What can hang from each mark:
kenup: sudab tiro
sudab: kenup sasaf tiro
kuve: kavug sasaf
sasaf: kuve sudab tiro
tiro: kenup sasaf sudab

Each row was made from one small tree. The marks that hang from a mark follow it in brackets, in alphabetical order. Every link used is in the known rows. Write each row's tree.
Known rows:
sasaf(kuve tiro(kenup(sudab))): [ -5.2  28.8 -37.5  33.7 -17.2 -41.0  45.8  30.3  17.8  21.0  -8.7  -9.3
 -44.9 -31.2  -7.7   6.6  24.1  14.3 -17.4  20.4  33.0  15.8]
kuve(kavug): [ 24.4  -2.6   2.6 -17.9  -8.8  11.5 -12.2  -3.3  -6.1   3.1   0.3  16.0
  28.1  -5.7 -21.4  -3.0 -10.1  -4.0   6.1  -3.1  -2.6  15.9]
sudab(sasaf tiro): [-48.6  33.8 -18.6  19.4  15.7  -7.0  28.5  33.0   3.3  15.0   5.4 -15.3
 -23.8 -20.3  17.7  -3.0 -13.3  14.1  -1.6 -20.3 -15.9 -22.1]
sasaf(kuve sudab): [ 24.1  13.8 -12.5  19.9 -21.1 -25.7   6.9  14.8 -19.4   8.4  -3.8  -0.4
 -32.8  -7.8 -11.0   2.6  -8.6  12.3  15.5   6.8  32.5  13.0]
tiro(sudab(kenup sasaf(kuve))): [-25.4  39.6 -38.3  37.9   5.3 -15.0  26.8  31.3  14.7  20.6  10.8 -22.0
 -29.5 -43.1  14.9  -0.3   3.7  20.9  13.6  -3.5 -18.2 -10.8]
sasaf(sudab(tiro)): [ -9.6   5.0 -27.0  26.3   3.9 -23.7  16.1  35.0   2.7  17.5   6.3  -5.7
 -62.0  -4.7  15.9  -4.2   7.5  15.2  -2.6  -6.5  21.4   1.7]
kenup(tiro): [-28.5  10.3  -1.1  19.4   1.7  -2.9   8.8  12.0  21.4  11.4 -13.5  -1.4
 -21.1  -8.0   3.9  -3.0  10.2  -4.4 -27.6   6.8  12.4  11.9]
sudab(kenup tiro(sasaf(kuve(kavug)))): [-12.3  50.9 -53.9  12.3  -1.1 -13.1  34.9  41.2  24.9  25.4   6.9 -16.7
  -1.1 -47.7   2.5  -1.9 -10.4  21.2   8.5 -17.8 -27.5 -11.4]
tiro(sasaf(kuve)): [-11.0  41.0  -9.3  13.3  -9.3 -14.5  30.5   8.6  -8.5   4.5  -8.6 -14.9
  -1.9 -26.2 -11.6   0.3 -22.7   9.0   8.9  -1.0  -4.4  -9.6]
kuve(kavug sasaf): [ 12.1  -7.7  13.9 -23.6 -11.3  16.4 -26.4  -4.8 -34.0  14.0   0.4  10.1
  43.2   4.1 -30.8  -6.1  -6.3 -11.3   7.3   2.5  12.8   4.9]
kenup(tiro(sasaf(kuve(kavug) sudab))): [-14.3  44.0 -18.0  34.4 -20.4 -22.0  32.4  23.6   2.4  25.8 -19.2  -0.6
 -35.8 -31.0 -17.7  -9.0 -14.5  12.9 -10.0   7.9  30.7  24.8]
sasaf(tiro): [ -3.8   7.3 -15.3  10.5 -11.4 -24.5  22.5   5.5  -4.8   6.1  -1.6   3.8
 -32.1   5.2  -2.8  -6.2   8.1  13.1   7.4  12.8  26.0   6.4]
sudab(kenup tiro(sasaf(kuve))): [-30.1  52.5 -55.6  25.3   6.2 -21.2  44.1  44.4  29.4  22.0   6.8 -27.5
 -22.4 -43.7  17.5   1.6  -2.5  23.3   3.7 -16.0 -25.9 -22.5]
kenup(tiro(sasaf(kuve) sudab)): [-45.2  43.6 -16.0  51.3   7.7 -22.5  41.6  39.8  22.8  23.5 -16.0 -25.0
 -56.7 -44.2   2.6  -2.6   5.1   0.0 -24.8   9.5   8.2   3.0]
kenup(sudab(sasaf tiro)): [-60.3  34.1 -20.7  37.2  11.2  -5.1  30.3  42.9  23.4  23.4  -6.5 -18.3
 -45.0 -31.9  16.2  -1.9  -5.1   6.1 -35.2 -15.8  -1.2 -12.7]
sudab(kenup sasaf(kuve(kavug) tiro)): [ -2.8  51.6 -44.3  12.1 -28.4 -21.8  33.3  13.6  -4.4  21.4   5.9   4.6
   4.1 -31.5 -12.6  -8.1 -15.8  36.3  32.4   1.7   3.3   6.0]
tiro(sasaf(kuve) sudab): [-17.8  36.2 -17.7  35.8   6.1 -22.5  36.1  29.2   1.8  13.6  -3.4 -25.9
 -40.9 -39.4  -3.2   0.9  -5.6   5.3   3.8   3.3  -5.2  -9.4]
kuve(kavug sasaf(tiro)): [  8.2  -1.3   0.6 -13.9 -21.2  -5.7  -6.0  -0.6 -38.9  19.2  -0.2  12.8
  14.6   7.8 -33.1 -10.7   0.9   0.7  13.2  14.0  36.1  11.3]
kenup(sudab(sasaf(kuve(kavug) tiro))): [-16.8  42.3 -17.4  26.5 -27.7 -17.8  30.6  22.5  -6.7  21.2 -16.3   3.2
 -22.3 -34.3 -27.2  -5.4 -19.9  10.8  -9.8   5.4  28.7  14.8]
kenup(tiro(sasaf(kuve(kavug)) sudab)): [-26.0  40.0 -14.7  37.9   0.9 -13.8  32.1  36.5  18.0  26.2 -16.6 -13.9
 -36.0 -47.8 -14.0  -4.6  -2.2  -1.9 -20.1   7.8   4.8  13.8]

Which tree is each row?
[-61.4  44.4 -34.1  33.6   0.1  -2.6  30.8  15.9  34.4  25.1  -0.9  -9.2
 -16.6 -26.4  25.7 -10.8   6.4  24.6 -10.9  -3.6 -10.8  -0.3]
sudab(kenup(tiro) sasaf)
[-31.9  49.7 -43.9  26.7  15.9 -28.8  56.3  45.5  23.3  20.7   4.8 -29.2
 -27.2 -47.1  13.9   7.0   8.0  17.4  -5.8  -8.9 -20.1 -18.8]
sudab(tiro(kenup sasaf(kuve)))
[-35.4  42.0 -27.1  33.4  -2.7 -13.9  39.2  24.9  22.8  21.7  -5.4 -16.7
 -18.4 -43.8   5.7   5.2   9.3  13.7 -22.9   2.6  -1.3   1.8]
tiro(kenup(sudab(sasaf(kuve))))
[-26.1   3.1 -30.8  26.2  -1.2 -24.5  14.3  22.8  -5.6  29.1  11.5 -14.2
 -43.3  -5.4   7.7  -8.9  33.8  12.1   5.3  17.7  26.7  -5.2]
kuve(sasaf(tiro(sudab(kenup))))
[ 13.4  -2.4 -22.4  -1.3 -21.6   0.2 -16.5   4.3 -21.2  28.7  11.0  10.3
   7.6   1.2 -12.1 -12.8   7.8  14.2  16.9   5.6  26.4  16.6]
kuve(kavug sasaf(sudab(kenup)))
[-69.4  38.6 -14.0  51.1  -0.7  -7.6  41.1  28.6  41.7  26.3 -27.7 -16.6
 -54.5 -33.7   7.6  -9.4   7.1  -2.2 -61.3   6.4  18.5  12.6]
kenup(sudab tiro(sasaf))
[ -4.3  48.3 -30.6  12.5 -19.5 -27.2  44.8  15.7 -12.0  18.7   2.4   3.1
   0.0 -32.9 -19.0  -2.0  -7.4  29.1  23.1   6.3  10.0  10.8]
sudab(sasaf(kuve(kavug) tiro(kenup)))
[-39.3  43.5 -26.9  38.6   3.0 -18.5  39.8  49.4  24.0  22.3 -14.7 -25.7
 -45.4 -44.5   0.4   2.0  -8.2   0.1 -35.8 -10.0   2.7 -11.3]
kenup(sudab(tiro(sasaf(kuve))))
[-15.8  52.8 -47.9  11.0  -3.1  -5.2  25.0  41.3  12.5  25.8  11.0  -9.8
  10.5 -46.6   1.5  -0.2 -18.2  25.5  17.0 -23.6 -28.2 -12.3]
sudab(kenup sasaf(kuve(kavug)) tiro)
[ 10.4   4.3 -35.2   7.7 -31.0 -22.2   3.9   9.4 -25.9  34.1  10.2  13.6
 -20.0   5.1 -15.7 -17.9  14.8  25.8  22.9  17.0  50.7  23.3]
kuve(kavug sasaf(sudab(kenup) tiro))
[-12.1  47.1 -32.9  23.5 -10.9 -14.2  45.5  25.5  25.1  24.8  -9.9 -11.5
  -2.7 -56.0 -15.8   1.9   2.0   9.5 -21.0   4.3  -3.9  13.4]
tiro(kenup(sudab) sasaf(kuve(kavug)))
[ -2.0  12.9 -55.0  34.9 -21.9 -43.3  32.4  15.5   8.3  22.6  10.9   4.7
 -70.7   2.4  15.9 -15.0  22.9  41.0  18.5  15.6  41.8  19.2]
sasaf(sudab(kenup) tiro)
[ 17.3  25.4 -35.6  16.5 -25.2 -31.2  34.6  27.1  12.3  22.3  -9.2   4.4
 -19.8 -37.0 -27.7   4.5  16.3  11.2 -11.3  18.1  30.5  29.2]
sasaf(kuve(kavug) tiro(kenup(sudab)))
[  2.5  21.9 -41.5  37.6  -0.6 -48.2  46.1  37.3  11.4  19.9   5.3 -16.0
 -60.9 -34.2  -0.5   6.3  34.6  17.2   6.0  22.2  20.1   8.8]
sasaf(kuve tiro(kenup sudab))
[ -6.8   4.7 -22.2  12.3 -20.0  -1.4 -10.8  12.9  -5.9  37.1   1.2   9.3
  -7.1  -5.3  -9.3 -14.8  15.1  10.6  -2.9  10.0  35.8  26.2]
kuve(kavug sasaf(sudab(kenup(tiro))))
[ 30.8  14.1 -19.9  14.8 -15.5 -29.9  18.5  28.6 -12.9  15.0  -3.2   3.8
 -32.1 -27.1 -31.4  -0.5   1.1   4.4  16.1  15.3  26.6  20.1]
sasaf(kuve(kavug) tiro(sudab))
[-51.3  40.5 -38.5  32.7   0.3  -8.2  36.8  17.2  44.1  23.9  -4.2 -14.6
 -24.4 -27.9  23.1 -10.2  14.1  19.6 -19.0   2.2  -9.4   2.9]
sudab(kenup(tiro(sasaf)))
[ 45.5  10.6 -10.5   3.8 -28.6 -15.4  -3.4  11.1 -25.3  11.4  -4.1  14.6
  -6.4 -13.2 -31.1   0.4 -17.5   9.5  21.1   4.5  30.6  26.3]
sasaf(kuve(kavug) sudab)
[ 10.0  39.2  -6.1  -1.2 -15.7  -5.8  20.6   7.1 -13.5   7.4  -8.4  -2.0
  21.5 -30.8 -29.1  -2.6 -30.1   6.2  14.6  -3.1  -6.6   2.6]
tiro(sasaf(kuve(kavug)))
[-23.8  14.8 -37.9  32.4  -6.1 -32.9  44.0  22.3  29.2  20.2  -3.2  -5.0
 -54.3 -18.1   8.7  -3.0  37.0  15.5 -26.5  18.7  29.3  15.8]
sasaf(tiro(kenup(sudab)))
[-19.5  48.9 -32.7  18.0 -11.1  -7.9  23.6  12.5   4.6  13.4   6.5 -11.1
   9.6 -31.9   6.9  -0.1 -14.0  27.4  22.3  -9.0 -18.3 -11.9]
sudab(kenup sasaf(kuve))
[-17.1  50.5 -35.3  11.6   6.6 -12.2  37.2  42.9   6.5  23.6   7.7 -11.7
   5.5 -49.0  -2.3   6.5  -8.6  19.1   7.2 -17.6 -22.4  -7.9]
sudab(sasaf(kuve(kavug)) tiro(kenup))
